What can hang from each mark:
zelom: fuvid regu
rukip: rebe repi vapu
vapu: fudes rukip
regu: fudes kula nerepov zelom
selag: rebe regu
rebe: fudes rukip
kula: fuvid
fudes: lupa regu
nerepov: rebe

Known rows, with every way that one mark hangs from another:
zelom[fuvid regu[kula nerepov[rebe[fudes]]]]: [-3.74 -1.92 -0.79  1.41 -0.88 -0.95  1.14 -0.65  1.45 -1.54 -4.35 -2.50
  1.29  2.15 -0.73  0.94  1.45 -0.15 -3.93  2.39 -0.29  0.33  3.20  0.39]
rukip[rebe repi vapu[fudes]]: [ 3.68  1.00 -0.03 -0.53  3.82 -7.85 -1.15  1.17 -1.40 -0.22 -4.39 -0.59
  2.50 -2.87  3.14 -2.03 -0.33 -1.30 -3.55  1.19 -1.41  1.20 -0.14  1.43]
zelom[fuvid regu[fudes[lupa] nerepov]]: [-3.02 -3.73  1.22  3.05 -2.61 -0.10  1.34  0.30  0.94  0.18 -2.21 -4.36
  0.84  1.39 -1.09  0.89  0.24  0.61 -3.10  1.26 -0.38  2.93  4.56 -0.07]
vapu[rukip]: [ 2.59 -1.63  0.11  0.27  1.39  0.44  0.49 -1.79 -1.62 -0.93 -1.80  0.95
  1.61 -0.75  0.68  0.26 -0.03  0.39  0.55 -0.79 -0.10  0.26 -1.43 -0.33]
nerepov[rebe[rukip[repi vapu]]]: [ 0.81  0.29  0.26  0.28  3.77 -3.78 -0.75  0.05 -0.34 -0.13 -2.51  0.28
  1.90 -2.07  1.09 -1.09  1.33  0.31 -1.54  1.33 -0.12 -1.22  1.51  0.54]
regu[fudes[lupa] kula[fuvid] nerepov[rebe[rukip]] zelom]: [-5.47 -4.32  2.16 -5.26 -3.19 -1.48 -0.16  1.53  0.30 -2.62 -2.50 -0.66
  3.53  0.36 -3.70  0.91  3.35  1.57 -6.25  2.99  3.41 -0.43  2.66 -4.59]
selag[regu[fudes nerepov]]: [-4.58 -2.93  1.30 -0.45 -1.35 -0.79 -1.80  1.31  1.39 -0.88  0.17 -1.84
  2.27  0.05 -1.62 -0.42  2.25  0.82 -1.95  0.33  2.44 -2.08  0.60 -1.54]
zelom[fuvid regu[fudes[lupa] nerepov[rebe]]]: [-3.60 -3.34  0.94  2.45 -1.36 -1.27  1.79 -0.36  0.88 -0.26 -3.64 -4.37
  0.61  1.32 -0.53  0.86  0.41  1.38 -3.38  2.07 -1.41  2.92  4.55  0.37]
selag[rebe[fudes rukip[repi]] regu]: [ 0.18 -1.13  0.97 -0.86 -0.64 -2.13 -4.06  1.40  2.70  0.32  0.30 -2.69
  1.38  0.59 -0.12 -1.76  4.03  0.89 -3.62 -0.02  2.96 -4.82  0.95 -0.26]
fudes[lupa]: [ 0.33  0.32  1.60 -0.15 -1.36  0.04  0.52 -0.83 -1.02  1.56 -0.33 -0.47
 -0.45  1.35  0.57  0.58  0.07  0.36 -1.04 -0.13 -0.69  2.80  0.51 -1.17]
nerepov[rebe[rukip[vapu[fudes[regu[kula zelom]]]]]]: [ 0.10 -1.52  0.12 -2.55  2.47 -1.38  0.20  1.04 -0.44 -1.50 -4.18  1.11
  2.04 -0.51 -0.08  0.02  1.70  1.42 -2.43  2.31 -0.90 -0.31  1.50 -0.60]
rebe[fudes[regu[kula zelom]] rukip]: [-0.27 -1.80  1.06 -2.25 -2.29  2.36 -1.07  1.10  1.86 -0.69 -0.05  0.84
  0.31  2.41 -1.80  1.09  2.91 -0.44 -3.37  1.91  1.74 -1.79  0.76 -2.49]
zelom[regu]: [-0.25 -0.09 -0.49  1.32  1.16  0.69  0.84  0.28  0.90  0.20 -1.83 -2.92
  0.51  1.63  0.01  0.43  0.14  0.22 -1.26  0.43 -0.63  1.28  1.18  0.76]
rukip[rebe[fudes[regu]] repi vapu]: [ 1.43  2.09  0.02 -0.51  3.57 -6.38 -1.26 -0.02 -1.17  0.70 -4.02 -0.24
  1.38 -0.88  1.85 -1.75  0.91 -1.93 -4.73  1.50 -0.62  0.65  0.10  0.80]
rukip[rebe repi vapu[fudes[lupa regu[nerepov]]]]: [ 1.53  1.13  0.85 -1.25  2.90 -6.66 -0.60  0.08 -2.30  0.03 -4.59 -0.44
  2.54 -1.19  2.29 -1.67  0.73 -1.37 -4.23  1.47 -2.15  3.52  0.56 -0.03]
fudes[lupa regu[nerepov]]: [-3.45  0.17  1.33 -1.13 -1.46  1.85  0.80 -1.62 -1.37  0.49 -0.21  0.29
  0.12  2.70 -1.41  0.56  1.66 -0.12 -1.13  0.58 -1.16  3.67  1.00 -2.33]
rebe[rukip]: [ 1.05 -1.59  0.82  1.07 -0.14  0.54 -0.87  0.19  0.97  0.19  1.32  0.73
  0.86  0.06  0.06  0.06  1.00  0.02  0.33  0.10  1.52 -1.08  0.91 -0.59]
regu[fudes[lupa] kula nerepov[rebe] zelom[fuvid]]: [-4.97 -3.43  2.39 -3.66 -3.65 -1.61  0.42  1.57  0.29 -2.85 -3.48 -1.52
  2.41 -0.28 -2.75  1.85  2.13  2.31 -5.43  3.04  1.08  1.10  3.28 -2.86]
regu[kula nerepov[rebe[fudes rukip[vapu]]]]: [-4.20 -2.31  0.56 -2.39  0.58 -1.38 -1.41 -0.10  1.04 -1.85 -1.64  2.51
  2.70  0.18 -0.38  0.14  2.85 -0.75 -3.53  1.99  3.09 -3.12  1.37 -1.86]
vapu[rukip[rebe[fudes[lupa regu[kula nerepov]]] repi]]: [ 1.66  0.04  1.26 -1.87  1.25 -3.70 -0.61 -2.94 -1.66 -1.53 -3.72  0.92
  2.37  0.84  1.38  0.24  1.99 -1.27 -3.66  1.36  0.13  1.52 -1.82 -1.77]
vapu[fudes[lupa regu[nerepov]] rukip[rebe repi]]: [ 3.23 -0.85  1.23 -1.74  1.01 -3.57  0.31 -2.56 -2.40 -1.79 -4.10  0.11
  2.02  0.43  2.30 -0.32  0.98 -0.65 -2.48  1.40 -3.09  4.34 -1.72 -1.40]
regu[fudes kula[fuvid]]: [-2.71 -3.71 -0.07 -3.00 -1.73 -2.55  0.57  0.71  0.25 -1.41 -2.65  0.28
  1.26  1.04 -2.35  0.37  0.91 -0.35 -3.20  2.58  3.37 -1.37  1.89 -2.21]
rebe[fudes[lupa regu[kula]] rukip]: [-0.20 -1.82  2.06 -1.20 -2.75  1.53 -0.44 -0.92  1.12  1.19 -0.11  1.57
 -0.67  4.20 -0.29  1.33  2.58 -0.99 -3.10  1.97  1.32  0.38  1.48 -2.96]
nerepov[rebe[rukip[repi vapu[fudes]]]]: [ 1.72 -0.57  0.24 -0.18  3.12 -3.94 -0.63  0.55 -0.07 -0.45 -2.89  0.18
  1.68 -2.16  1.68 -1.17  1.03  0.24 -1.73  1.73 -0.88 -1.06  1.43  0.63]
vapu[fudes[lupa regu] rukip[rebe repi]]: [ 5.43 -0.39  1.17 -1.50  1.52 -4.09  0.89 -2.57 -2.63 -1.02 -5.07 -0.12
  1.20  0.69  2.99 -0.07  0.31 -0.29 -2.14  1.64 -3.84  4.81 -1.79 -0.85]

Rows:
[-4.71 -3.72  2.20 -3.81 -3.50 -1.50 -2.25  2.72  1.00 -2.15 -2.46 -3.80
  3.72  0.35 -3.52  0.12  4.04  3.52 -5.83  0.67  3.22 -1.45  3.06 -2.29] => selag[rebe regu[fudes[lupa] kula nerepov zelom[fuvid]]]
[-0.98  0.20  1.36 -2.26 -2.66  1.24  1.79 -0.05 -1.89 -0.23 -3.72 -0.98
  0.71  2.81 -2.61  1.92  1.78  1.16 -3.35  1.70 -1.63  4.46  2.14 -2.45] => fudes[lupa regu[kula zelom[fuvid]]]
[-0.30 -3.16  1.26 -0.42 -3.12 -0.12  0.33  2.97  0.83 -1.18 -1.34 -3.00
  0.55 -1.75 -2.26  0.86 -0.15  1.94 -2.72  1.17  0.02  0.30  2.45 -0.39] => regu[fudes zelom[fuvid]]
[ 1.43 -0.41  1.16 -0.72  0.13 -0.13 -1.95  2.19  0.78  0.71 -0.83 -0.51
  1.52 -0.60 -0.95 -0.83  2.75 -1.32 -4.23  1.06  0.98 -1.86  1.67 -1.20] => rebe[fudes[regu[zelom]] rukip[repi vapu]]
[-4.08 -1.23  1.09 -2.94 -3.51 -0.22 -0.10  0.70  0.43 -2.36 -2.93 -0.79
  1.87  0.42 -2.02  1.31  2.51  0.86 -5.47  1.98  0.44 -0.06  1.58 -2.18] => regu[kula nerepov[rebe[fudes[lupa]]] zelom[fuvid]]
[ 2.46 -1.03 -0.24 -0.36  3.17 -5.17 -0.24  0.73 -1.66  0.00 -4.21  0.73
  1.84 -1.68  3.13 -1.45 -1.10 -0.17 -2.44  0.47 -1.45  1.72 -0.14  1.36] => rukip[rebe vapu[fudes]]
[-3.51  0.26  1.65 -2.64  1.16 -1.62  0.18 -1.33 -1.58 -0.57 -3.34  1.42
  2.61  1.85 -1.26  0.44  3.39 -0.28 -3.34  2.45  0.13  2.29  2.35 -2.88] => fudes[lupa regu[kula nerepov[rebe[rukip[repi vapu]]]]]
[-4.77 -1.27 -0.46 -1.46 -0.65 -0.82  1.01 -1.05  0.54 -0.73 -4.01 -1.93
  1.62  3.52 -1.01  0.39  2.17 -0.64 -5.16  2.21  0.85  0.61  1.82 -1.61] => zelom[regu[kula[fuvid] nerepov[rebe[fudes[lupa]]]]]
[ 4.12  0.16  0.58 -0.07  2.06 -4.24 -0.91 -2.10 -0.99 -0.97 -2.88  0.03
  1.53 -0.96  2.60 -0.47  0.50 -0.98 -2.38  0.52 -0.27  0.05 -2.50  0.10] => vapu[rukip[rebe[fudes] repi]]
[ 2.90 -0.98  1.41  0.28  1.15 -2.13 -0.95  1.13 -0.67  0.98 -1.52  0.06
  1.98 -0.87  0.72 -0.95  1.42 -0.97 -2.02  0.98 -0.35  0.86  2.25 -0.88] => rebe[rukip[repi vapu[fudes[lupa regu]]]]
[ 2.29  2.24  0.12  0.15  4.65 -7.53 -1.24  0.36 -1.99  0.29 -3.83 -0.51
  2.95 -2.83  2.18 -1.82  0.19 -1.15 -3.28  0.50 -0.16  0.92  0.08  1.32] => rukip[rebe repi vapu]
[-2.33 -0.51  1.17 -2.23 -0.04 -0.39 -2.17  2.21  1.06 -1.64 -0.35 -0.96
  2.85 -2.47 -1.30 -0.86  2.85  0.21 -4.50  0.75  1.08 -2.61  0.81 -1.27] => regu[nerepov[rebe[fudes rukip[repi vapu]]] zelom]
[-4.24 -1.62  0.36 -2.34  0.46 -1.11 -0.88 -0.58  0.92 -2.77 -1.00  2.20
  2.76  0.37 -0.95  0.64  2.88 -0.01 -1.74  2.01  2.59 -2.05  0.95 -1.94] => regu[kula nerepov[rebe[rukip]]]
[ 0.04 -1.87  0.77  0.26 -1.67  2.10 -0.82 -0.33  1.88  0.72  1.06  1.00
 -1.11  2.40 -0.29  0.21  1.94 -1.04 -1.48  1.34  0.87 -1.44  0.90 -1.33] => rebe[fudes[regu] rukip]
[ 2.15 -1.00  1.28  1.04  0.41 -2.01 -2.50  1.47  1.23  1.40  0.19  0.14
  1.31 -1.26  0.99 -1.22  1.72 -2.12 -3.32  0.48  2.23 -3.10  1.50 -0.44] => rebe[fudes rukip[repi vapu]]
[-3.50 -0.44  1.50 -2.54 -3.33  1.92  1.20 -0.15 -1.58 -1.19 -2.55 -0.58
  1.76  2.43 -3.37  1.68  2.55  0.72 -3.65  1.44 -0.78  3.82  2.20 -3.14] => fudes[lupa regu[kula nerepov zelom[fuvid]]]
[ 0.47 -3.19 -0.50 -3.15  1.20  0.10  1.19 -1.93 -1.34 -3.60 -4.61  2.19
  2.05  0.76  0.36  0.44  1.31  0.23 -0.85  1.97 -1.79  0.94 -1.06 -1.57] => vapu[fudes[regu[kula nerepov[rebe]]] rukip]
[-5.82 -3.27  0.98 -3.94 -0.27 -2.51 -0.47  0.38  1.43 -3.37 -1.97  1.08
  1.86  0.04 -1.49  0.92  1.97  0.73 -2.81  3.25  2.88 -1.97  1.62 -2.10] => regu[fudes kula nerepov[rebe]]
[ 0.33 -1.15  0.48 -2.61  1.16 -1.99 -2.59  1.06  1.10 -0.32 -1.57  0.25
  1.45  0.28 -0.61 -1.34  3.15 -0.24 -4.01  1.27  2.56 -3.21  2.57 -0.49] => selag[rebe[fudes[regu[kula]] rukip[repi vapu]]]
[-4.54  0.68  1.51 -4.81 -1.12  1.08  1.01 -0.47 -1.37 -1.78 -3.07  0.09
  1.72  2.53 -2.63  1.55  3.01  1.40 -3.75  2.14 -1.02  3.24  0.86 -3.39] => fudes[lupa regu[kula nerepov[rebe] zelom]]
[ 0.78 -1.64  1.51 -0.93  0.72 -2.20 -1.40  1.05 -0.42 -0.28 -1.56  0.93
  3.32 -0.53 -0.06 -0.60  2.51 -1.44 -2.80  1.50  1.15  0.07  2.40 -1.90] => rebe[rukip[repi vapu[fudes[lupa regu[kula nerepov]]]]]
[ 1.37 -2.41  2.32  1.12 -1.27  0.09 -1.30  0.42  0.24  2.86  0.12  0.85
  0.39  0.74  1.35 -0.18  1.17 -0.88 -3.22 -0.02  1.65 -0.52  1.92 -1.37] => rebe[fudes[lupa] rukip[vapu]]
[-4.44 -1.61  1.62 -1.64 -1.26 -1.16 -1.79 -0.51  1.18 -0.72 -1.59 -0.11
  2.65  2.34 -0.68  0.33  4.13  0.52 -3.74  1.20  2.49 -2.12  0.37 -2.68] => selag[regu[kula nerepov[rebe[fudes[lupa] rukip]]]]
[ 2.11 -0.42  0.91  1.28  2.33 -2.56 -1.79  1.33 -0.19  0.71 -0.38  0.26
  2.81 -2.35  0.30 -1.20  1.41 -1.08 -1.44  0.17  1.69 -1.59  1.87 -0.11] => rebe[rukip[repi vapu]]
[ 0.96  0.45  1.27 -0.30 -0.75 -3.23 -0.43 -1.45 -0.03  1.14 -1.29 -0.12
 -1.09  1.83  2.64  0.19 -0.05 -0.41 -3.24  0.84 -0.53  2.06 -1.05 -0.28] => rukip[rebe[fudes[lupa]]]
[-3.71 -0.81  1.66 -2.48 -2.15  0.98  1.13 -0.64 -1.18 -1.52 -3.24 -0.16
  1.95  2.31 -2.82  1.62  3.21  1.49 -3.73  2.26 -0.98  3.32  2.65 -3.05] => fudes[lupa regu[kula nerepov[rebe[rukip]] zelom[fuvid]]]
[ 2.92  1.50  0.97 -3.10  2.78 -6.84 -0.40  1.30 -2.54 -0.51 -6.21 -0.83
  3.04 -0.90  1.54 -0.87  1.02 -0.65 -5.61  2.19 -2.07  3.62  0.38 -0.55] => rukip[rebe repi vapu[fudes[lupa regu[kula zelom]]]]
